Each row was made from one walk, in order. Every step used is in the known rows, and no mark comes twice. Write each row's walk.
In the rows, zero is written as 128.
Known rows
vurun/gobap/gepe: [119  86 132 121  73 131 163 153 166 127 107 132  54  73 134 130 146 111
 123 131  81  92 120 100 109 107  76 122 125 176 129 143  86  78 161 152
 122 134 203 150 133 140  69  91 160 121 161 119 101 162  90 173 136 113
 126 125 163 134 160 124 168 143  55 134 115 187 153 129 170 110 146 168
 175]
mino/zuvi/gepe/gobap/vurun/vavi: [ 95  95 153 118  88 129 114 136 124 232 150 107  78 134 115 105 171 123
 136 120 127  81 104  89  86 111  90 139 178 159 125  83  48 141  90 165
 108 110 174 129 121 115  90  95 176 159 134 139 124 116 116 173  98 114
 148 108 166 103 183  87  80  94 110 124 155 116 186  40 148 141 173 105
 128]
gepe/vavi/vurun/gobap: [119  86 116 158 133 108 152 148  90 173  89 118  96 133 153 167 154 173
 110 127 125 161  67 130 113 124  96 123  98 139 144 156  87 120 129 137
 139 129 173 181 146 156 120 131  73 161 194 112 135 126 112 107 140 139
 131 125 179 128 164  41 125 118  94 191 159 152 179 101 176 104 142 148
 130]
vavi/gepe/gobap/vurun/zuvi: [136  84 133 152  95 109 145 100 140 167 101 147  95  81 121  79 179 146
 138 133  94 107 140 130 152 127 104 155 145 127 147 149  49 113 111 177
 102 112 166 139 154 104  96 139 103 143 151 142 150 154 162  99 100 127
 137 104 188 134 156  72 125 121  84  96 106 137 171  88  97 127 179 150
 121]
vurun/vavi/gepe/gobap: [120  69  99 179 112 117 145 109 123 190 115 142  97 132 171 119 172 146
 131 123  91 129 135 117 130 128 105 166 126 126 112 159  31 107 112 179
  97 127 201 159 135 106  71 138 142 139 167 128 145 157  93 136  79 127
 105  75 189 129 173  80 126  99  72 138 138 140 169  94 122 106 198 183
 144]
vurun/vavi/gepe: [ 99  60 107 175 114 146 138 124 136 189 124 162  86 135 168 133 166 126
 131 119  95 115 130 125 118 138 129 165 131 125 115 156  29 112 107 177
 106 133 196 154 124 109  77 119 156 137 159 115 135 162  99 153  80 125
 106  83 168 132 179 112 131  99  60 129 155 137 157 117 115 106 204 183
 150]
vavi/vurun/gobap/gepe/zuvi: [130  95 108 140  96 144 141 143 151 162 104 130  83  77 136 138 149 112
 118 136 109 126  97 107 105 119  91 136 136 159 149 132  89  92 143 130
 123 109 168 181 155 134 129  83 127 166 165 105  91 118 128 140 143 130
 104 147 185 127 150  69 154 142  67 166 150 196 187 141 140 100 138 162
 144]
gobap/gepe/zuvi: [117 129 141 126  74 137 138 146 161  84 106 154  76  94  99 111 153 109
 111 104 101  76 148 148 151 108  85 131 125 163 157 101 161 109 141 136
 128  93 117 131 152 114  85 149 124 157 139  76 108 166 127 149 163 123
 147 111 154 117 166 101 117 148  47 113 120 174 133  65 170 115 142 157
 117]
vavi/gepe/gobap/vurun/zuvi/mino: [128  88 136 158 104 105 137  87 132 182 110 157  96  78 124  86 179 139
 138 127  95 101 127 127 151 134  95 144 147 149 149 132  43 102 101 184
 100 115 169 130 142  89  86 136 112 150 141 152 147 143 146 101  89 126
 138  86 181 142 152  75 129 121  95 102  99 129 178  76  96 130 176 147
 124]
gobap/gepe/vavi/vurun/zuvi: [111 105 143 165  87 115 136 158 151 139 105 154  62 111 137 150 154 125
 113 107  97 120 110 135 120 125 106 124 111 147 146 121 123 113 153 142
 137 103 128 161 155 133  93 132 104 174 181  89 141 172 127 130 157  95
 158 119 167 138 178  59 125 114  43 116 160 183 161  59 185 102 147 147
 129]
vurun/zuvi: [106  88 129 134 130 133 137 128 151 181 130 161  78 119 124 138 145  85
 160 126 156  96 122 106  86 127 101 135  96 135 103 145  81 147 122 151
 117 111 166 158 132 127  73 145 156 128 121 114 141 193  68 118 118 121
 165 134 180 117 165 159 151 144 129 140 154 182 162 121 141 128 130  99
 142]
gobap/gepe/zuvi/mino: [106 133 154 131  85 130 135 127 153  98 123 170  80  86 104 119 144 103
 105  93 104  68 132 142 149 111  69 119 127 193 154  76 149  97 129 148
 126 100 128 119 134  96  69 140 132 162 133  88 100 151 107 153 147 114
 149  88 145 131 162 103 121 137  66 127 114 165 136  48 168 114 143 149
 118]
mino/zuvi/gepe/vavi: [ 57 100 164 120 108 132 114 153 115 225 143  93  76 138 110 125 161 128
 114 115 132  86  77 114  76 118 103 121 176 155 123  74  60 151  80 149
 120 128 163 131 109 118  95 102 143 163 141 134 115 120 128 172 115 134
 161 110 131 118 188 101  80  94 118 132 174 126 193  44 167 137 143  96
 117]
mino/zuvi: [ 86  95 146 121  81 154 125 134 151 193 123 109  71 113  97 109 172 113
 132 129 132  57  89 118 102 122 102 145 183 153 125  93  93 144  99 131
 132 113 151 109 113 117  95 115 158 148 131 136 118 124 139 181 151 130
 148 140 118  99 166 133 115 116 101 136 162 164 193  97 125 145 151  70
 120]
mino/zuvi/gepe: [ 63 101 156 107  98 146 109 144 137 226 159  93  69 135 105 114 152 105
 125 115 136  67  88 104  76 125  99 124 198 154 118  71  58 152  80 146
 117 131 163 126 104 110  99  78 175 155 121 147 102 120 136 183 111 137
 154 116 126 114 178 136  89 107 117 118 165 132 194  71 148 141 149  86
 121]
zuvi/gepe: [ 77 105 145 111 148 119 115 133 116 177 179 118  75 162 151 132 115 109
 104  96 138 119 111 110  86 120  88 107 154 133 125  97  80 151  88 149
 128 165 169 149 113 121  97  70 181 141 124 146 111 145 126 143  78 150
 154  75 155 133 173 164 108 122 121 108 139 110 150  85 178 114 151 138
 134]
gepe/gobap/vurun: [169 109 132 128 100  91 149  94 113 121 105 140  98 120 120  90 160 160
 141 124 126 125 143 113 160  98  63 145 124 135 160 144 146 122 138 158
 137 106 145 128 169 144  96 147 134 131 150 144 159 126 133  92 135 126
 155 114 206  91 148  73 109 129 110 127  94 120 138  78 145 132 179 117
 117]
gobap/vurun/zuvi/gepe: [114  93 164 109 117 156 120 155 147 184 147 202  70 133 123 126 158  85
 155 113 151  96 134  98  92 110 120 135 113 138 145 122  88 150 132 178
 139  93 147 144 149 141  98 100 181 130 108 114 161 169 105 127 101  98
 177 131 187 101 173 130 111 131 109  89 135 108 111  97 132 128 175 125
 141]

Which walk is each row?
[134  80 142 129  98 166 134 148 137 156 130 215  73 150 141 134 169 115
 147 112 123 107 137 108 128 110 130 168 109 130 151 142 114 128 147 176
 159  95 149 132 154 152  99 116 183 123 135  96 165 145 101 151 117  90
 141 128 177  83 169 106 109 116  62 117 130  99  98 114 120 117 223 146
 147] | gobap/vurun/vavi
[ 67  90 153 124 105 137 122 163 117 241 135  79  77 121 119 132 162 129
 116 125 133 102  59 102  64 122 101 119 178 168 124  84  33 140  82 147
 115 126 180 148 109 120 107  81 138 171 148 131 110 110 122 173 109 133
 144 122 146 126 185  81  92  96 109 146 180 138 208  62 167 134 140 115
 131] | mino/zuvi/gepe/vavi/vurun/gobap
[115 104 146 117 134  95 126 125  98 184 163 125  90 163 151 116 133 138
 125 100 127 142 138  90 106 104  73 121 134 138 134 113  71 135 108 179
 115 136 179 157 144 131  88  92 174 142 140 143 138 132 109 124  65 123
 150  71 206 121 176  95  86 112 122 110 116  86 144  46 174 117 184 157
 134] | zuvi/gepe/gobap/vurun/vavi
[100  94 119 143 148 137 111 132 136 229 156 141  91 126 152 151 132  85
 137 124 153 136  99  92  65 136 119 126 134 128 126 120  52 153 109 138
 114 123 160 194 142 127 127  78 153 176 134 120 120 145 119 114  98 134
 135 132 195 128 159 112 134 132 126 141 181 172 198 126 138 106 135 116
 134] | vavi/vurun/zuvi/gepe
[168 102 129 128 100  92 155 100 122 148 111 153 102 111 116  98 164 142
 160 132 134 120 147 104 143 101  64 146 101 136 149 152 122 132 139 171
 118  93 151 141 177 140  81 160 130 134 141 132 170 151 105  88 125 109
 164 121 223  94 154  73 115 135 124 130 103 137 146  74 142 135 165 114
 121] | gepe/gobap/vurun/zuvi
[124  98 119 145 103 139 136 129 143 172 119 141  86  66 139 143 142 108
 119 129 110 122  92 103 111 129  79 130 139 181 153 113  80  82 134 136
 119 113 179 176 144 122 122  76 135 169 159 109  86 112 115 143 131 128
 102 128 176 139 147  68 155 143  81 173 141 186 190 132 140  98 140 157
 147] | vavi/vurun/gobap/gepe/zuvi/mino
[130  77 141 138  92 169 136 147 137 164 115 212  86 127 129 114 185 120
 145 114 109  96 140 125 140 111 134 177 119 133 158 142  83 123 131 186
 138  84 153 132 156 124 107 135 149 138 131  88 152 144 119 142 105 106
 127 119 179  93 174  78 107 112  55 111 130  98 107  99  95 123 222 176
 136] | gobap/vurun/vavi/gepe/zuvi
[104 110 145 168  97 111 133 151 141 151 117 168  60 104 138 151 150 122
 109 101  98 115 101 133 121 125  98 117 116 173 148  98 110 110 144 155
 132 107 134 152 142 124  87 127 112 182 169  98 132 159 114 131 150  85
 155  98 159 147 177  62 124 111  53 127 152 178 163  47 185 105 144 139
 127] | gobap/gepe/vavi/vurun/zuvi/mino
[128  90 113 143  96 142 139 142 159 167 114 131  69  76 147 142 142 108
 121 133 101 127  95  96 103 123  96 132 146 155 146 137  78  92 146 129
 127 125 176 181 150 141 129  67 150 158 170 120  98 119 135 146 137 123
 104 144 177 129 148  82 160 136  59 152 154 193 188 156 138  97 147 151
 150] | vavi/vurun/gobap/gepe
[100 100 131 167 153 109 134 135  88 200 110 153 103 132 150 172 150 149
 125 115 148 153  67 130 107 137 102 122  89 148 139 126  79 139 106 148
 135 114 156 178 139 135 109 150  81 176 172 106 148 138  95  90 127 123
 148 109 176 136 167  54 121 111 120 185 168 153 188  69 170 108 135 120
 120] | gepe/vavi/vurun/zuvi/mino
[114  97 109 147 142 120 115 121 128 224 146 129  96 120 151 139 136  99
 138 131 150 151 101  86  78 134  99 128 131 132 125 130  52 144 105 144
 104 118 165 198 159 125 128  90 144 174 139 132 130 142 118 103  92 133
 131 126 214 131 158  91 129 131 128 146 172 172 209 111 144 108 134 121
 128] | vavi/vurun/zuvi/gepe/gobap
[103 100 134 129 143  95 133 121 126 210 150 129  94 133 134 124 132  96
 153 120 155 118 129  89  72 117  76 115 105 139  99 129  50 149 101 172
  92 118 186 177 135 120  63 126 160 143 120 134 140 186  65 103  74 127
 171  98 213 127 178 137 125 131 156 127 144 156 175  69 177 128 120 117
 142] | vurun/zuvi/gepe/gobap
[121  83 147 136  99 166 128 135 131 170 131 224  86 120 132 119 181 119
 143 108 113  93 131 123 142 117 127 170 117 155 160 121  75 109 123 190
 133  88 161 128 146 113  94 126 156 142 126  97 146 136 101 145  98  98
 129 106 171 101 171  78 108 113  65 119 123  88 111  90  99 122 222 169
 138] | gobap/vurun/vavi/gepe/zuvi/mino
[127  69 140 142  93 167 129 145 143 170 126 214  73 131 144 122 180 120
 143 115 102 103 138 118 132 116 143 176 123 127 153 145  76 118 139 184
 141  97 161 130 148 129 105 108 168 131 141 108 161 149 124 148 100  97
 128 118 173  99 169  92 115 111  49 102 130  98 109 114  95 117 232 166
 146] | gobap/vurun/vavi/gepe
[ 83  95 141 135 157 105 125 155  87 205 147 102  90 155 166 157 128 146
  96 106 128 162  82 111  76 123  93  99 132 140 132 115  49 138  93 153
 124 158 186 193 128 137 112  79 123 163 167 132 116 127 116 123  81 146
 142  82 177 147 183  82 103 105 116 149 158 105 168  66 198 105 139 164
 138] | zuvi/gepe/vavi/vurun/gobap
[ 99  99 125 142 108 148 138 117 135 143  96 136 106  94 105  90 171 133
 107 123 103  89 126 170 152 136 110 150 151 135 146 129  74 115  85 148
 103 121 154 138 138  81 108 152  85 151 139 109 108 149 159 121 114 173
 124 100 153 137 160  98 126 138  79 123 120 143 165 105 101 125 155 169
 108] | vavi/gepe/zuvi
[118 112 150 108 134  95 123 120 102 170 157 118  86 148 139 106 131 134
 119 104 133 134 131 102 111 104  66 113 146 137 143 110  89 141 105 167
 121 138 165 148 140 128  94  86 165 140 136 153 134 130 133 116  72 134
 163  75 201 121 168 102  88 120 130 101 109  84 141  52 177 126 171 143
 129] | zuvi/gepe/gobap/vurun
[109 109 151 154  84 107 145 158 147 104 104 148  55 123 129 138 149 141
  99  95  85 108 122 148 137 116  94 116 120 151 151 119 146 114 153 145
 146 118 127 136 144 137  81 140 110 158 179  94 143 171 132 141 164  97
 165 101 144 135 180  79 117 117  36 108 133 163 134  49 195 106 155 150
 125] | gobap/gepe/vavi
[161 105 139 128 110  87 148  91 115 157 116 168 104 107 119 100 162 137
 160 127 139 115 138  96 146 109  55 138 104 153 147 132 113 121 134 178
 120  89 153 131 162 127  77 153 136 139 135 138 166 140  91  87 113 102
 160 104 213 101 153  74 117 130 137 141  94 130 149  61 138 137 164 106
 123] | gepe/gobap/vurun/zuvi/mino
[136  85 129 149  94 109 145  96 132 156  99 141  91  90 125  78 177 157
 123 129  85 110 136 137 163 127  96 156 157 123 163 144  68 108 112 168
 110 123 157 129 153 104 104 127 105 142 156 151 145 140 179 107 106 137
 131  97 178 132 150  70 119 122  78  93 100 127 167  91  92 127 191 154
 118] | vavi/gepe/gobap/vurun
